Each row was made from one walk, in order. Every step used is in the known rows, and no mark comes twice. Write each row's walk.
In the rows, zero is written as 128.
Known rows
lubu > sive > gamo: [131  95 158 120 118 160 144 136  90  98 151 114 122 153 166 146 155  92
  85 153 139 127 113  82 118]
zusu > givi > pakubun: [128 109 139 131 135 121 122 122  98 110 135 118 108  79 117 113 143 110
 173 137 116 126 125 107 104]
gamo > sive > lubu > rasod > givi > pakubun: [125 140 138 135 120 166 128 126 102  71 167  66 128 133 158 145 150  88
 124 157 139  82  64  17 111]
fanid > zusu > givi: [129 101 124 118 117 116 162 100 114 102 149 159 124  88 123 126 129 104
 138 142 112 143 165 127 120]
sive > gamo > rasod > givi: [161 117  99 120 128 128 152  97  81 142 210 120 138 167 141 191 164  94
 163 192 103 135  85  29 115]
rasod > gamo > sive: [135 123  96 127 124 121  97 141 106 120 166 116 132 109 155 175 148 131
 145 141 168 105 108  75 109]
sive > givi > rasod: [153 103 121 161 115 148 147 141 127 114 151 154 116 140 127 132 187 101
 112 156 109 125  87  99  97]
givi > sive: [150 129 130 143 102 129 127 148  95 101 124 111 114 123 155 163 174 113
 133 108 173  98 127 125 119]
gamo > rasod: [135 128 108 136 136 114 144 109 106 130 158 130 155 154 146 168 132  95
 172 132 157 113 127  87 115]
rasod > gamo: [142 132 118 126 106 129 103 130 103 141 175 117 128 112 132 172 140 105
 131 128 142 130  90 106 129]
sive > gamo: [148 111 127 124 119 149 142 125 104 115 174 127 120 152 142 151 165  80
 121 167 122 132 109  85 100]
pakubun > givi > rasod > gamo > sive > lubu: [180 138  81 141  94 167 126 189 114  87 202 144 126 106 134 134 171 118
 167 165 165 118  79  25  86]
lubu > rasod > givi > sive > gamo: [156 142 141 125  99 148 155 144  89 104 187  83 119 156 171 185 190  97
  76 156 123 102  63  39 156]
gamo > rasod > lubu: [106 146 105 148 123 127 127 106 115 138 182  99 154 155 124 168 105  84
 195 104 158 116 103  55 129]
givi > rasod: [150 125 109 159 112 123 131 138 121 119 159 130 129 139 136 154 163 103
 146 111 139 121 103  92 106]
pakubun > givi > rasod: [157 141 116 133 100 131 140 175 103 106 175 169 136 125 129 145 160 122
 173 143 152 146 106  94  93]
lubu > sive: [105 109 164 120 115 145 127 134  94 104 125 120 138 135 160 155 126 110
 105 113 166 125 128 122 129]
zusu > fanid: [127 108 124 112 136 158 151 120 125 144 154 152 131 126 141 173 159 102
 153 107 159 141 137 132 137]
lubu > rasod > givi: [108 153 148 104 113 138 137 118 108 129 184 110 157 151 147 192 123  97
 102 134 127 130  77  78 156]
rasod > gamo > sive > givi: [138 103 107 132 125 146 116 145 113 115 158 140 118 107 147 155 173 130
 111 186 137 108  94  84 100]
sive > givi > pakubun: [141 102 152 153 117 148 122 128  94  95 123 122  97 112 131 117 179  99
 120 174 112 116  91 117  82]
rasod > givi > sive > gamo: [172 119 123 129  91 144 135 136  71 113 177  98  95 135 150 185 205 112
 123 168 119 120  83  65 119]
fanid > zusu > gamo > rasod > lubu > sive: [111 101 116 155 103 112 168  88  90 123 177 124 141 116 147 162 110 105
 173 112 131 120 109  65 181]
zusu > givi > sive > gamo > rasod > lubu: [145 121  94 152 126 137 158 129 111 121 189  91 113 128 127 138 159  96
 186 135 129 104 112  13 139]
givi > rasod > lubu: [121 143 110 170 102 136 114 136 130 129 182  95 127 139 112 154 138  92
 170  85 138 126  77  61 119]
sive > lubu > rasod: [121 146 152 122 111 187 158 126 142  89 168 107 150 164 144 133 118  44
  81 121 145 108  94  76 140]
pakubun > givi > rasod > lubu > sive: [110 144 146 144  87 157 125 182  94  99 174 123 140 126 131 141 127 126
 161 102 170 144  85  61 125]

Write each row's walk
[127 114 136 166 102 162 133 147 110 106 186  77 115 159 143 140 156  92
 118 113 128 122  66  22 128]	givi > rasod > lubu > sive > gamo
[170 173 140 125  69 186 145 194 105  78 187 112 129 115 152 142 158  86
  90 136 174 104  67  59 153]	pakubun > givi > sive > lubu > rasod > gamo
[147 121  98 129 112 169 114 137 121 103 175 109 122 115 141 150 147  93
 133 149 160 101  95  57 103]	rasod > gamo > sive > lubu
[137 128 139 134 107 122 100 112  65 120 157  90 109 109 128 170 161 116
 166 149 116 129  77  92 103]	rasod > givi > pakubun
[134 149 158 133 101 176 132 113 100  90 176  68 121 135 137 145 142  63
 108 144 113 107  46  45 132]	sive > lubu > rasod > givi > pakubun
[163 100 120 127 119 143 159 147 105 102 155 124  94 105 139 131 187 107
 130 155 121 117 132  81 121]	zusu > givi > sive > gamo
[ 93 108 148 149 123 163 143 118 107 117 151 110 143 155 138 142 120  98
 126 137 142 117  94  60 138]	gamo > rasod > lubu > sive > givi
[139  83  74 184 104 126 169 123 128 104 183 159 101  95 128 134 180 121
 165 161  93 110  81  51 125]	fanid > zusu > gamo > sive > givi > rasod > lubu
[184 117  99 158 123 124 160 135  88 104 161 106 118 159 171 160 199  96
 148 154 154  85 116  48 113]	givi > sive > gamo > rasod
[154 101 139 143 125 129 134 108  42 109 171  72 117 145 167 163 175 114
 145 184 114 112  70  13 115]	lubu > sive > gamo > rasod > givi > pakubun
[134 124 132 155 133 141 114 153 109  88 154  90 120 107 172 132 174 117
  81 175 132  72  56  45 119]	lubu > rasod > gamo > sive > givi > pakubun
[139 154 136 124  98 184 135 132 138 111 195  93 143 140 140 147 124  52
  70 124 136 107  61  57 160]	sive > lubu > rasod > gamo
[154 100 102 150 117 105 164 114 124 104 160 157 118  92 124 118 157 111
 146 131 102 135 144  94 116]	fanid > zusu > givi > rasod
[160 114 100 136 139 129 160 110 102 122 185 125 140 170 153 158 160  79
 152 171 129 117 113  48 105]	sive > gamo > rasod
[135 132 105 120 125 112 134  96  84 149 182 123 154 150 134 197 136 112
 182 152 133 132 100  67 125]	gamo > rasod > givi
[105 108 157 176 125 152 124 118  85  97 135  75 118 135 141 120 139 103
 144 140 135  99  72  48 120]	gamo > rasod > lubu > sive > givi > pakubun
[156 117  94 144 121 118 123 143 128 149 189 132 119  84 110 141 155 122
 154 122 108 137  91  71 137]	zusu > givi > rasod > gamo
[117 147 115 124 131 128 115 150 126 110 178  99 157 131 176 175 132 117
  99 128 171  89  89  50 146]	lubu > rasod > gamo > sive
[131  93 129 154 138 140 120 139  96  75 114 122 101 107 152 119 185 126
 137 185 138  90 108  88  62]	gamo > sive > givi > pakubun
[134 130 140 146  88 171 141 184  92  92 201 116 121 144 137 133 153 110
 144 144 140 146  69  20 116]	pakubun > givi > rasod > lubu > sive > gamo
[171 108  88 155 103 101 142 119 120 123 189 142 111  73 121 131 161 120
 136 133  94 137 110  78 137]	fanid > zusu > givi > rasod > gamo
[126  92  81 170 119 142 147 146 137 130 184 150 108 111 117 145 176 124
 181 149 104 112  64  45 127]	zusu > gamo > sive > givi > rasod > lubu
[166 141  80 139 106 120 110 195  97 108 194 153 135  99 148 160 173 155
 179 157 171 123  89  46  93]	pakubun > givi > rasod > gamo > sive
[112 136 132 125 130 179 155 138 147  71 158 108 155 156 166 136 127  69
  96 134 172  81 111  50 119]	gamo > sive > lubu > rasod
